What can hang from each mark
q_759: q_34 q_445
q_359: q_218 q_369 q_622
q_34: q_100 q_380
q_100: q_34 q_58
q_380: q_395
q_395: q_7 q_380
q_358: q_351 q_937
q_499: q_321
q_7: q_321
q_937: q_358 q_622
q_622: q_321 q_359
q_218: q_359
q_58: q_100 q_894
q_321: q_7 q_499 q_622

In the rows, zero is written as 128.
Known rows, with every way that one mark hangs from another
q_759(q_34(q_100)): [102 144 160 155 136 132 151 146 129 136 115 111 120 136 170 120 119 151
  89 132 179 111 144 142 152 172 101 162 136  95 175 190  64  95 120 150
 125 113 123 116 170 114 100  79 137  93]
q_321(q_7 q_499 q_622(q_359(q_369))): [ 81  98 166 150 104 148 192  82 111 133  18 134 167 163 169 115 114 125
 136 106 176  84 149 179 202 162  95 151 143 107 181 190 129 147 147  99
 123  96 130 101 179 145  91  76 112  90]
q_359(q_218 q_369 q_622(q_321(q_499))): [102 116 139 139 133 126 119 106 113 138  84 143  91 163 169 129  96 152
 112  96 192  81 163 204 154 159 104 159 130 107 171 146 101 124 112 105
 132 123 116  57 133 124 100 113 116 127]
q_218(q_359(q_622(q_321))): [109 138 143 152 140 128 158 164 121 141 119 122 102 145 156 132  92 158
 107 101 175 103 140 189 126 164 100 158 151 109 173 170 105 114 107 118
 148 152 122 147 121 108 132 115 120 111]
q_100(q_34(q_380(q_395(q_7))) q_58(q_894)): [133 112 177 139 131 132 114 209 130 146 117 114  41 119 131 103 102 124
 122  95 182 104 167 134 131 189 128 155 153  84 171 190  74 144 130 133
 145 130 140 199 188 129  99  65 163  98]
q_359(q_369): [114 134 149 140 135 117 154 116 131 138 111 107 116 141 170 110 120 134
 116 107 184  85 166 173 148 166 107 160 146 102 169 172  87 122 117 120
 118 144 118 117 146 123 114  89 142 122]
q_100(q_58): [108 136 157 144 134 116 157 183 134 137 112 112  93 118 153 120 109 143
 117 106 186 105 162 165 163 178 121 159 159 100 170 177  81 117 133 116
 124 116 124 158 143 114  99  79 144  95]
q_358(q_351 q_937(q_622)): [120 149 113 130 150 135 156 157 117 132 127 116 200 147 146 101 122 129
 137 134 174  88 173 200 133 184 115 166 139  93 166 163  95  85 105 135
 133 136 127 116 120  90 125  87 156 125]
q_395(q_380): [ 92 148 140 144 132 129 167 184 120 145 101 108 111 118 154 110 129 110
 136 100 179  85 167 129 117 168 106 157 172  90 161 169  87 112 121 122
 119 146 127 156 149 114 116  83 162 115]
q_7(q_321(q_499 q_622(q_359(q_369)))): [ 95 127 139 138 106 136 161 127 103 141  78 137 148 150 165 117 111 132
  99 107 168  54 143 157 171 168  95 150 167 111 178 164 104 124 132 114
 135 101 130 118 168 131 132 100 123  93]
q_759(q_34(q_100(q_58) q_380(q_395))): [115 139 170 155 133 139 140 180 131 137 131 102  81 132 158 113 117 145
  81 116 181 115 152 133 154 174 112 157 147  85 174 188  65 115 128 149
 138 118 124 127 197 121  97  63 149  93]
q_499(q_321(q_7 q_622(q_359(q_369)))): [ 96 126 153 131 121 133 166 121 111 146  81 136 131 138 152 114 115 146
 118  96 175  76 143 194 192 165 108 161 161 110 174 170 100 126 121 121
 150 121 121 116 160 138  97  83 132 106]
q_218(q_359(q_369 q_622(q_321(q_499)))): [106 133 153 155 130 126 151 131 119 142 113 119 111 161 159 125  99 155
 112  90 177  90 148 199 144 162  96 155 140 107 173 169 113 125 106 106
 139 150 119 125 128 123 127 114 118 114]
q_622(q_321(q_7 q_499) q_359): [ 84 116 123 135 104 139 191 120  86 151  95 128 109 130 175 122 109 132
 107 105 170  83 117 195 148 182 129 161 156 114 170 162 107 114 147 117
 111 136 124 120 155 128 108 107 119  86]
q_499(q_321): [104 143 134 128 129 123 152 164 111 149 112 128 120 120 155 113 118 150
 113  98 178  82 145 175 160 172 113 163 178 100 166 156  78 105 104 137
 142 139 124 143 155 121 116  84 152 107]
q_622(q_321(q_7 q_499) q_359(q_218 q_369)): [ 78 108 128 130 101 137 163  98  88 151  97 130  97 143 179 121 109 140
 100  92 179  78 126 216 155 180 121 162 139 119 172 159 110 120 148 117
 104 130 113  84 154 134  97 108 110 105]
q_58(q_100): [118 157 145 145 142 122 158 131 127 133 114 131 153 128 182 115  98 129
 105 122 177 105 162 160 146 166 101 147 153 113 168 176  89 108 118 131
 129 146 123 154 150 105 122  88 140  99]
q_759(q_34): [114 139 155 148 132 136 146 154 121 138 107 120  92 144 169 115 124 153
 103 124 179 102 140 140 158 166 108 161 150  92 168 180  74 104 118 150
 136 121 128 130 173 109 103  87 140  94]
q_395(q_7(q_321(q_499 q_622)) q_380): [ 69 135 152 140 117 139 174 173 105 144  82 134 142 123 124 103 120 104
 132  98 171  43 173 126 152 179 102 149 184  98 167 174 104 136 129  92
 144 113 123 131 166 102 113  91 171  96]
q_34(q_100(q_58) q_380(q_395(q_7(q_321)))): [103 135 160 144 138 132 160 193 132 138 143  97 100 107 129 109  97 123
  80 102 180  96 172 147 137 186 121 153 169  97 180 189  72 133 138 123
 139 130 116 137 187 117 112  57 165 102]
q_380(q_395(q_7(q_321(q_499)))): [117 119 125 134 129 145 175 159 103 142  92 121 103 121 146 105 107 142
 105 125 174  76 155 156 166 175 103 154 184 107 175 168  92 140 125 130
 161 143 129 157 171 102 133  80 155  99]
q_218(q_359(q_369 q_622(q_321(q_7 q_499)))): [102 128 156 151 132 128 149 122 119 143 106 117 118 164 155 124  97 154
 111  87 177  88 149 204 149 163 100 157 137 107 173 173 117 129 112 102
 141 147 118 122 130 124 122 109 118 111]
q_359(q_369 q_622): [123 132 162 146 147 116 147 110 128 133  92 121 104 166 163 120 102 140
 121 116 186  82 170 187 140 154 105 160 135 102 171 169  98 132 105 104
 141 136 120  95 131 124 107 103 133 126]
q_759(q_34(q_380) q_445): [122 135 165 153 140 148 123 149 115 137 116 115  62 142 171 115 111 148
 103 102 174  98 142 129 130 157 123 150 156  82 165 187  77 116 118 138
 162 146 131 118 205  93  98  74 151  97]
q_937(q_358(q_351) q_622(q_359(q_369))): [107 121 133 137 142 124 169 135  97 129 104 107 140 146 194  99 142 127
 127 145 183  99 160 204 128 162  90 172 124 111 162 176 109  91 113 155
 130 148 112 100  98 125  94 110 126 123]
q_218(q_359(q_369 q_622(q_321))): [110 137 152 153 139 123 149 135 125 142 126 116 103 157 158 127  98 156
 106  93 178  92 148 201 134 161  97 158 138 109 172 170 109 123 106 109
 143 155 116 126 120 119 128 118 120 120]
q_100(q_34(q_380(q_395(q_7))) q_58): [130 123 165 143 140 137 136 221 142 150 105 117  24 112 142 112 109 125
 126 100 184 109 171 145 145 186 123 155 167  85 170 187  77 138 134 132
 140 120 135 188 189 123  95  74 171 105]
q_937(q_358 q_622(q_321(q_499))): [102 112 107 139 134 128 157 146 101 127  83 118 126 118 194 113 130 134
 129 126 180  89 156 187 149 159  93 163 142 106 153 168 103  93 123 159
 143 142 124 116 115 126  96 107 124  99]
q_218(q_359): [101 139 147 150 133 129 166 172 129 142 118 110 112 136 161 123 108 151
 111  98 176 108 143 172 130 168  92 157 160 107 173 185  99 114 112 134
 129 150 122 169 138 108 133  93 128 113]
q_100(q_34(q_380(q_395(q_7(q_321))))): [130 129 142 134 141 146 136 197 128 152 102 122  48 120 151 110 110 119
 118 112 174  91 162 131 119 179 113 155 178  88 169 181  77 130 122 147
 145 141 138 173 196 119 122  86 168 116]
q_622(q_321 q_359(q_369)): [107 131 126 140 114 124 181 117  98 150 143 120  79 129 186 121 116 132
  96 110 174  82 125 203 127 177 127 163 145 120 168 149  93 108 129 121
 114 154 113 108 129 125 118 125 125 113]
q_7(q_321(q_499)): [ 98 138 125 128 117 130 147 154 103 144  97 128 143 137 155 113 109 137
  99 105 170  57 145 146 153 176 105 154 180 101 172 164  90 112 128 123
 130 117 133 140 173 120 138  91 138  87]
q_622(q_359(q_218)): [ 93 124 137 138 121 134 177 163 107 144 110 131  76 137 182 124 109 137
 106 118 185 106 130 183 113 170 101 162 157 117 175 174  90 112 125 148
 112 132 117 128 140 111 106  98 120 124]
q_7(q_321(q_622(q_359(q_369)))): [108 137 140 136 122 131 160 137 115 141 106 132 124 141 159 118 108 132
  91 113 169  61 143 158 154 167 100 155 165 116 178 167  94 115 130 120
 145 112 125 123 150 124 133 107 126 104]
q_380(q_395(q_7(q_321(q_499 q_622)))): [117 118 129 138 127 147 177 151 107 138  80 126 108 123 145 106 108 139
 106 126 174  77 157 153 175 171  98 152 180 108 178 168  96 144 124 126
 168 135 131 152 169 104 132  79 150  99]
q_7(q_321(q_499 q_622(q_359(q_218 q_369)))): [ 93 124 137 137 106 139 152 131 103 141  81 142 140 151 166 119 109 134
  98 104 172  58 142 161 172 168  92 151 165 113 180 163 104 125 132 117
 133  96 128 112 167 130 128 100 119  98]
q_359(q_622): [119 134 150 146 151 125 159 151 123 133  84 130 105 150 161 127  93 141
 124 126 183  97 158 168 125 156 106 160 153 100 171 169  92 118 106 116
 151 131 129 126 131 110 111 102 134 113]
q_937(q_358(q_351)): [108 127 135 140 140 124 163 154 114 129  87 108 139 134 163  99 138 142
 121 141 181 101 164 163 135 176  95 167 149  95 164 171  98  75 117 116
 125 161 126 132 138 110 111  93 137 103]
q_58(q_894): [115 121 153 134 126 119 136 144 112 132 116 112 137 138 149 107 103 131
 113 107 178  95 148 139 115 172 116 160 141  97 170 178  80 118 115 137
 132 154 133 163 144 116 124  73 130 100]

Rows
[ 72  93 164 146 104 151 179  84 113 133  16 142 155 162 171 119 111 130
 132 100 180  87 150 185 202 161  90 152 140 110 183 188 129 148 147 107
 120  90 128  90 178 141  85  75 105  96] | q_321(q_7 q_499 q_622(q_359(q_218 q_369)))
[118 136 108 137 131 137 169 163 111 137 141 120 130 134 163 115 109 129
 131 123 172  74 150 216 119 174 115 161 149 110 162 168  95 100 121 152
 138 135 124 133 122 104 115 100 140 124] | q_358(q_937(q_622(q_321 q_359)))
[ 82 103 156 149 118 149 178  99 124 129   4 136 180 149 155 118 110 130
 141 106 175  91 160 159 212 161  97 150 154  97 178 189 120 140 144 104
 134  94 139 116 181 133  97  65 122  79] | q_321(q_7 q_499 q_622)
[108 127 105 132 153 124 154 145 102 127 104 114 150 120 183 107 137 134
 120 137 179 100 160 188 141 168 105 171 132 105 155 157  98  73 115 150
 144 152 120 104  95 115 104 115 131 107] | q_937(q_358(q_351) q_622(q_321))
[ 98 111 142 134 134 129 118  92 114 138  72 142  95 166 161 129  92 153
 111  92 191  78 164 209 164 161 110 161 126 107 172 155 107 130 124 101
 135 122 115  54 138 128  91 107 113 123] | q_359(q_218 q_369 q_622(q_321(q_7 q_499)))
[ 95 127 135 139 107 138 166 145 100 141  78 140 144 143 164 119 109 132
 101 111 167  59 138 151 165 170  96 150 173 110 179 166 102 120 131 117
 139  99 134 129 166 126 134  99 124  88] | q_7(q_321(q_499 q_622(q_359)))
[ 95 125 122 131 120 133 189 127  97 150 120 124  89 122 171 124 105 136
  98 111 170  88 118 198 131 181 134 166 153 119 169 165  97 106 145 122
 122 148 119 126 137 121 109 114 122  99] | q_622(q_321(q_7) q_359)
[ 92 123 113 133 116 132 172 152  96 150 133 136  62 119 184 132 105 142
  92 111 179  98 118 195 119 179 120 164 154 122 170 149  87  97 133 137
 116 143 115 113 127 111 113 122 115 116] | q_622(q_321 q_359(q_218))
[106 124 173 147 135 130 152 183 130 132 143  94 109 113 128 105  96 118
  88 102 183 105 172 141 126 185 124 153 153  92 179 194  72 140 133 124
 138 143 118 146 183 118 107  47 158 100] | q_34(q_100(q_58(q_894)) q_380(q_395(q_7)))
[ 92 134 168 151 136 108 152 157 138 132 122  99 147 117 149 120  98 136
  96 114 184 114 161 157 138 183 114 161 129 103 182 194  66 106 132 122
 113 119 121 143 140 125 103  64 134  92] | q_34(q_100(q_58(q_894)))
[ 97 123 121 134 113 128 163 124  99 150 137 128  63 130 187 125 111 140
  91 103 181  88 126 209 128 178 119 165 141 123 170 149  91 106 130 131
 110 147 108  92 125 121 110 123 115 124] | q_622(q_321 q_359(q_218 q_369))
[ 91 113 129 133 138 137 132 133 111 139  63 152  94 151 158 135  84 154
 113 102 188  94 152 191 150 164 111 161 144 105 172 156 101 117 126 114
 142 117 124  83 138 113  94 105 113 109] | q_359(q_218 q_622(q_321(q_7 q_499)))
[130 125 146 139 144 148 145 192 133 150  94 121  46 120 154 111 114 117
 127 113 177 104 164 135 116 177 111 156 173  86 168 183  79 133 119 150
 141 145 137 176 195 119 116  81 169 119] | q_100(q_34(q_380(q_395(q_7))))
[ 95 127 149 132 122 136 172 135 111 146  78 140 133 133 152 117 114 146
 119 101 174  80 139 188 188 167 109 161 167 110 175 171  98 121 123 123
 152 119 124 128 159 134  99  83 133 102] | q_499(q_321(q_7 q_622(q_359)))
[102 134 144 138 120 131 171 153 109 145  93 142 120 127 162 119 117 145
 118 107 175  85 138 180 175 166 102 158 172 110 173 158  89 114 107 134
 150 124 125 132 150 127 113  92 137 108] | q_499(q_321(q_622(q_359)))
[103 136 147 141 141 139 166 175 126 138 133 100 114 113 139 109 101 117
  82 110 176  92 167 139 116 179 113 153 172  96 177 187  72 130 128 135
 139 149 117 129 189 113 124  62 163 112] | q_34(q_100 q_380(q_395(q_7(q_321))))
[138 132 170 138 135 132 113 142 118 136 128 130 128 135 154  97  87 111
 107 114 173 101 165 131 115 177 112 142 136 101 169 188  83 136 114 144
 147 164 137 190 181 116 123  71 150  98] | q_58(q_100(q_34(q_380(q_395(q_7)))) q_894)
[101 117 155 152 122 136 176 123 126 132  72 140 109 144 180 126 112 131
 117 118 183 101 149 176 162 157  88 155 142 116 179 172 103 125 124 127
 129 111 121 103 140 122 104  98 113 123] | q_321(q_622(q_359(q_218 q_369)))
[134 127 160 143 139 136 130 218 142 150 103 114  24 112 150 115 111 127
 124  98 184 114 168 142 143 182 120 155 167  85 169 183  74 132 133 136
 136 122 139 192 187 132 100  74 164 105] | q_100(q_34(q_380(q_395)) q_58)
[126 120 181 139 131 124 106 207 138 146 120 114  55 124 138 109 104 120
 124  87 183 107 165 133 123 188 131 155 146  81 169 191  71 130 128 133
 128 123 140 191 180 134  97  69 156  98] | q_100(q_34(q_380) q_58(q_894))
[115 141 158 152 135 144 144 166 126 137 125 104  93 137 162 112 119 140
  83 122 178 112 149 127 143 169 108 156 151  86 173 186  65 111 122 158
 137 131 125 121 199 118 109  66 149 100] | q_759(q_34(q_100 q_380(q_395)))
[ 77 146 148 131 129 131 168 189 107 149 118 124 116 116 119 101 117 108
 122 100 173  44 169 130 124 184 114 155 187  99 163 176  91 124 130 101
 143 134 117 143 154  95 114  97 180 105] | q_395(q_7(q_321) q_380)
[ 78 100 159 149 106 152 197 102 109 133  15 140 165 154 168 120 111 125
 137 112 174  90 143 172 198 163  97 151 150 106 181 191 127 143 147 109
 125  95 135 116 177 138  93  75 112  82] | q_321(q_7 q_499 q_622(q_359))
[113 146 103 130 140 137 155 151 107 135 124 120 202 143 146 103 122 129
 134 125 171  82 165 204 142 188 121 165 140  93 163 150  99  82 111 128
 132 136 129 108 122  95 128  94 154 113] | q_358(q_351 q_937(q_622(q_321(q_499))))
[105 114 130 142 138 129 176 162 100 127  97 112 100 132 201 112 129 128
 130 143 183 100 149 193 119 155  85 167 141 116 159 187 105 100 120 173
 139 141 117 130 107 125  88 105 121 117] | q_937(q_358 q_622(q_359))
[ 89 123 147 129 122 138 162 137 110 146  76 144 125 133 153 119 111 149
 116  97 178  83 140 192 188 167 105 161 166 111 176 170  98 121 124 128
 149 114 123 119 158 131  96  83 126 106] | q_499(q_321(q_7 q_622(q_359(q_218))))
[ 98 117 107 130 141 130 160 151  89 132 110 123 120 126 196 111 133 135
 111 138 181 105 145 208 128 171  99 173 128 116 160 157 104  76 119 160
 134 147 113  92  89 114  94 125 116 119] | q_937(q_358(q_351) q_622(q_321 q_359(q_218)))
[122 135 165 160 144 152 131 145 120 136 122 102  76 132 173 117 107 150
  85 116 174 110 144 132 131 158 115 151 148  86 176 193  68 115 121 144
 164 148 130 114 207 101 101  61 148  99] | q_759(q_34(q_100 q_380(q_395)) q_445)
[105 121 127 137 144 129 176 155  94 128 100 112 139 139 195 104 138 128
 128 150 181 105 153 196 123 165  90 171 133 110 162 177 107  85 114 161
 135 145 117 114 101 118  96 109 126 115] | q_937(q_358(q_351) q_622(q_359))
[111 138 144 147 142 139 164 170 135 136 126  93 115 115 156 115 106 118
  88 111 179 112 166 138 113 172 110 154 166  92 177 184  71 121 126 145
 130 154 122 135 188 123 126  56 154 115] | q_34(q_100 q_380(q_395))
[104 123 109 134 140 127 174 146  88 132 113 115 132 126 194 108 136 131
 115 144 177 100 144 204 126 170 104 173 131 114 158 159 105  75 118 155
 138 153 115 106  91 118 100 125 122 110] | q_937(q_358(q_351) q_622(q_321 q_359))
[ 97 131 147 131 131 134 158 133 121 143  69 137 143 126 145 116 111 149
 122  96 175  80 151 179 199 165 108 161 169 104 172 170  94 121 121 121
 157 120 127 126 162 130 101  76 139  99] | q_499(q_321(q_7 q_622))
[ 88 114 133 135 101 133 184  92  88 151 102 121 114 141 178 116 114 131
 105  99 172  73 125 211 156 180 127 161 142 115 171 161 111 122 145 107
 109 140 117  99 155 139 106 109 119  93] | q_622(q_321(q_7 q_499) q_359(q_369))
[109 139 183 161 143 139 124 157 128 135 131 105  77 131 165 120 103 150
  89 104 177 110 148 138 137 166 124 151 141  85 175 199  66 110 129 129
 151 126 125 109 201 102  85  63 150  90] | q_759(q_34(q_100(q_58) q_380) q_445)
[108 141 173 160 145 145 129 142 124 136 124 106  87 135 171 120 106 147
  91 110 174 108 145 133 123 161 120 152 142  85 174 198  67 108 122 138
 152 138 127 103 201  99  95  67 147  97] | q_759(q_34(q_100 q_380) q_445)
[104 118 142 133 146 125 116  99 123 139  89 138  82 161 156 130  90 154
 105  96 191  82 165 212 153 158 114 164 124 110 172 157  99 125 124 102
 141 130 111  55 126 122  91 112 114 131] | q_359(q_218 q_369 q_622(q_321(q_7)))
[110 122 156 139 147 121 120 118 129 134  87 136  83 169 165 126  95 150
 115 106 196  91 173 195 138 153  95 161 130 107 173 164  95 128 106 114
 136 124 113  71 129 119  94 102 119 142] | q_359(q_218 q_369 q_622)
[134 138 171 138 133 125 106 140 122 136 127 130 136 139 163 102  89 110
 106 107 173 105 162 128 107 175 112 144 133  98 167 188  80 123 115 145
 134 158 137 186 175 122 124  75 144  98] | q_58(q_100(q_34(q_380)) q_894)
[111 122 149 141 135 124 145  83 114 139  79 126 119 162 159 121  99 141
 120 103 181  70 162 203 162 162 118 159 131 101 169 158 108 129 120  86
 140 135 122  76 138 134 103 109 127 107] | q_359(q_369 q_622(q_321(q_7 q_499)))
[143 135 164 139 133 131 108 141 118 137 126 128 124 137 164 100  89 113
 104 112 173 107 162 129 112 172 109 143 136 100 169 185  81 129 114 151
 144 164 140 195 181 123 130  70 143  99] | q_58(q_100(q_34(q_380(q_395))) q_894)
[ 78 140 153 138 129 135 171 178 113 143  99 131 126 118 121 104 117 105
 125 100 172  47 173 128 141 178 107 152 182 101 166 175  97 130 130  97
 150 120 120 134 154  97 113  98 173 105] | q_395(q_7(q_321(q_622)) q_380)
[ 66 133 154 140 112 140 183 176  97 146  88 134 134 126 128 103 120 101
 128 100 170  42 164 133 145 179 103 149 183 102 168 175 108 138 132  95
 142 114 121 132 164 104 112  98 168  98] | q_395(q_7(q_321(q_499 q_622(q_359))) q_380)
[112 142 103 127 139 137 158 157 104 138 145 125 172 144 153 106 118 132
 124 129 174  88 156 219 124 189 120 168 134 104 166 150  97  80 113 139
 129 139 121 101 109  91 122 105 143 127] | q_358(q_351 q_937(q_622(q_321 q_359(q_218))))
[ 97 107 111 141 123 132 177 149  86 131  95 119 109 124 205 114 130 130
 125 132 179  89 139 202 133 162  94 164 141 115 156 169 110  95 127 164
 136 141 119 118 110 130  92 117 116 103] | q_937(q_358 q_622(q_321(q_499) q_359))
[124 119 174 142 131 118 115 191 137 146 105 118  66 122 146 114 104 136
 128 106 184 111 161 145 139 187 122 159 136  90 174 190  69 121 128 132
 127 112 142 196 156 132  97  77 146  93] | q_100(q_34 q_58(q_894))
[118 147 109 130 138 133 161 139 103 138 148 116 184 149 157 101 123 128
 127 129 171  79 159 223 130 188 122 167 130 101 165 151 101  85 111 129
 127 143 121 100 109  99 124 106 148 126] | q_358(q_351 q_937(q_622(q_321 q_359(q_369))))
[ 85 113 122 137  98 133 165 115  87 150 114 133  89 138 190 124 115 139
  99  97 180  81 126 206 144 178 114 159 142 119 171 145 101 113 132 122
 100 132 114  88 145 129 109 117 113 112] | q_622(q_321(q_499) q_359(q_218 q_369))
[137 115 172 139 132 131 108 209 133 146 115 112  39 121 139 107 105 124
 120  92 183 111 166 132 129 184 127 154 151  82 171 187  72 139 128 139
 139 132 143 202 186 136 103  63 156 100] | q_100(q_34(q_380(q_395)) q_58(q_894))
[100 106 118 142 122 128 171 131  87 131  98 115 113 133 206 110 134 129
 124 128 180  81 145 211 140 160  94 164 132 117 157 166 112  99 125 157
 133 144 115 103 111 138  90 117 116 108] | q_937(q_358 q_622(q_321(q_499) q_359(q_369)))
[124 122 128 137 135 145 177 156 112 138  94 125  98 118 142 108 106 141
 100 128 174  80 157 154 168 170 102 154 180 111 177 168  92 140 124 129
 172 140 129 153 162 100 132  83 152 105] | q_380(q_395(q_7(q_321(q_622))))
[ 88 124 133 136 107 140 155 145 102 140  74 146 138 145 164 122 106 137
  96 107 171  63 139 154 167 169  92 150 171 112 180 164 101 121 133 124
 137  95 131 120 168 125 130  99 119  95] | q_7(q_321(q_499 q_622(q_359(q_218))))
